Each row comes from the steps of one walk. Every step used is in the known rows, and no mark comes twice. Write the walk behind each row, first mark first.
Known rows:
S > Z > Q > X > N > F: -21,-24,4,-32,-29,74,0,33,10,23,28,35,6,-7,27,3,-8,-4,6,-16
S > X > N: -15,-20,1,-2,-9,12,0,3,-37,6,-6,22,10,-2,8,12,-2,12,10,-26
X > N > Z: -12,-12,-12,1,-7,31,2,20,4,9,15,7,12,2,25,3,-20,-1,-4,-12
S > F > N: 2,0,-1,5,-19,14,-5,18,-11,23,1,13,-16,-8,1,18,2,-2,-3,-39
F > N > X: -3,-15,-1,-9,-29,-4,-18,13,-18,16,6,16,-9,3,11,17,3,-4,7,-49
S > F > N > Z: -7,5,-9,5,-19,18,-2,24,15,26,28,10,-11,-8,18,11,-5,-7,-11,-26
Q > X > N > F > S > Z: -20,-7,-1,-25,-12,59,12,28,3,32,3,14,-8,-10,7,14,-39,9,-6,-49
F > S > X > N: -17,0,0,-10,-11,19,-3,3,-29,3,-20,6,3,-10,4,26,-29,12,4,-44
Z > Q > X > N > F: -20,-23,3,-26,-31,62,-3,18,-6,0,17,19,9,-15,22,-2,-14,0,9,-20
F > S: 2,10,-1,-6,2,25,5,4,-8,-3,-26,-7,-11,-15,6,26,-16,1,0,-41
S > F > Q > X > N: -12,-15,-8,-6,-33,36,5,11,-48,19,6,26,20,-9,8,-7,-5,-6,8,-60
N > F > S > Z > Q > X: -14,4,5,-40,-21,73,7,23,26,15,15,12,-10,-20,25,20,-15,-6,0,-33
Q > X: -4,-13,-5,-15,-8,29,19,6,-33,7,-1,11,6,-1,20,-2,9,0,5,-32
Q > X > N > F: -15,-23,-1,-15,-12,41,9,15,-22,11,6,14,3,-8,6,0,-20,11,7,-33
F > Q: 3,-8,-2,-12,-8,0,6,1,-19,-11,1,8,13,-8,20,18,4,-6,8,-44
X > N > F: -8,-21,5,1,-2,33,1,15,-6,5,0,7,-3,-10,1,17,-22,10,7,-24
Q > X > N: -12,-21,-10,-13,-17,37,8,11,-39,15,-3,17,13,2,14,-6,-11,5,5,-36
F > Q > X: -2,-10,-9,-28,-20,13,19,0,-35,-3,10,14,21,-7,24,2,6,-5,7,-55
X > N: -6,-16,-2,1,-9,26,-3,13,-22,7,-13,10,6,1,7,12,-12,4,5,-24

Write each row's walk:
-21,-16,-20,-26,-27,23,13,12,-12,5,33,15,35,-2,38,-11,-17,-8,-4,-44	F > Q > X > N > Z
-18,-5,4,-33,-31,67,-6,16,6,0,4,6,0,-26,16,12,-38,0,3,-41	Z > Q > X > N > F > S
-20,-15,-19,-15,-16,41,9,19,-13,17,23,13,16,4,30,-14,-16,-1,-6,-22	Q > X > N > Z
-14,-7,-12,-29,-24,51,7,15,10,-1,36,15,17,-8,51,-11,4,-15,0,-8	N > Z > Q > X
-5,11,6,-21,-17,56,-7,21,23,8,-3,14,-8,-14,26,31,-8,-12,-3,-23	F > S > Z > Q
-21,-3,-3,-37,-38,74,-7,28,1,25,5,23,4,-7,29,7,-20,-8,-5,-35	F > S > Z > Q > X > N
-17,-4,-13,-38,-44,31,-1,21,25,10,50,14,9,-8,55,-4,0,-13,-13,-17	F > N > Z > Q > X
-19,-9,-18,-10,-30,40,9,20,-20,18,31,24,27,-7,26,-14,-13,-12,-1,-47	S > F > Q > X > N > Z
-11,-12,1,-31,-25,63,5,22,-2,16,19,33,5,0,39,1,19,-15,4,-14	S > Z > Q > X
-17,-13,-8,-10,-26,49,-12,22,19,0,25,16,16,-6,41,2,-13,-11,-2,1	X > N > Z > Q
-7,8,1,-10,1,11,7,-5,-22,-3,-20,2,-3,-16,8,29,-11,11,6,-42	F > S > X
-5,-8,5,-17,-14,50,-5,24,13,12,12,27,-1,-2,34,21,18,-13,2,-4	S > Z > Q
-17,-20,4,-15,-16,-1,3,3,-23,-9,16,20,20,-17,10,21,-13,11,15,-47	S > X > N > F > Q
-10,-1,-10,-23,-35,19,-13,23,40,2,43,7,2,-9,50,13,-5,-14,-12,-10	F > N > Z > Q
-7,-11,-2,-25,-25,50,2,8,-17,-4,10,19,9,-6,32,-3,13,-11,9,-19	Z > Q > X
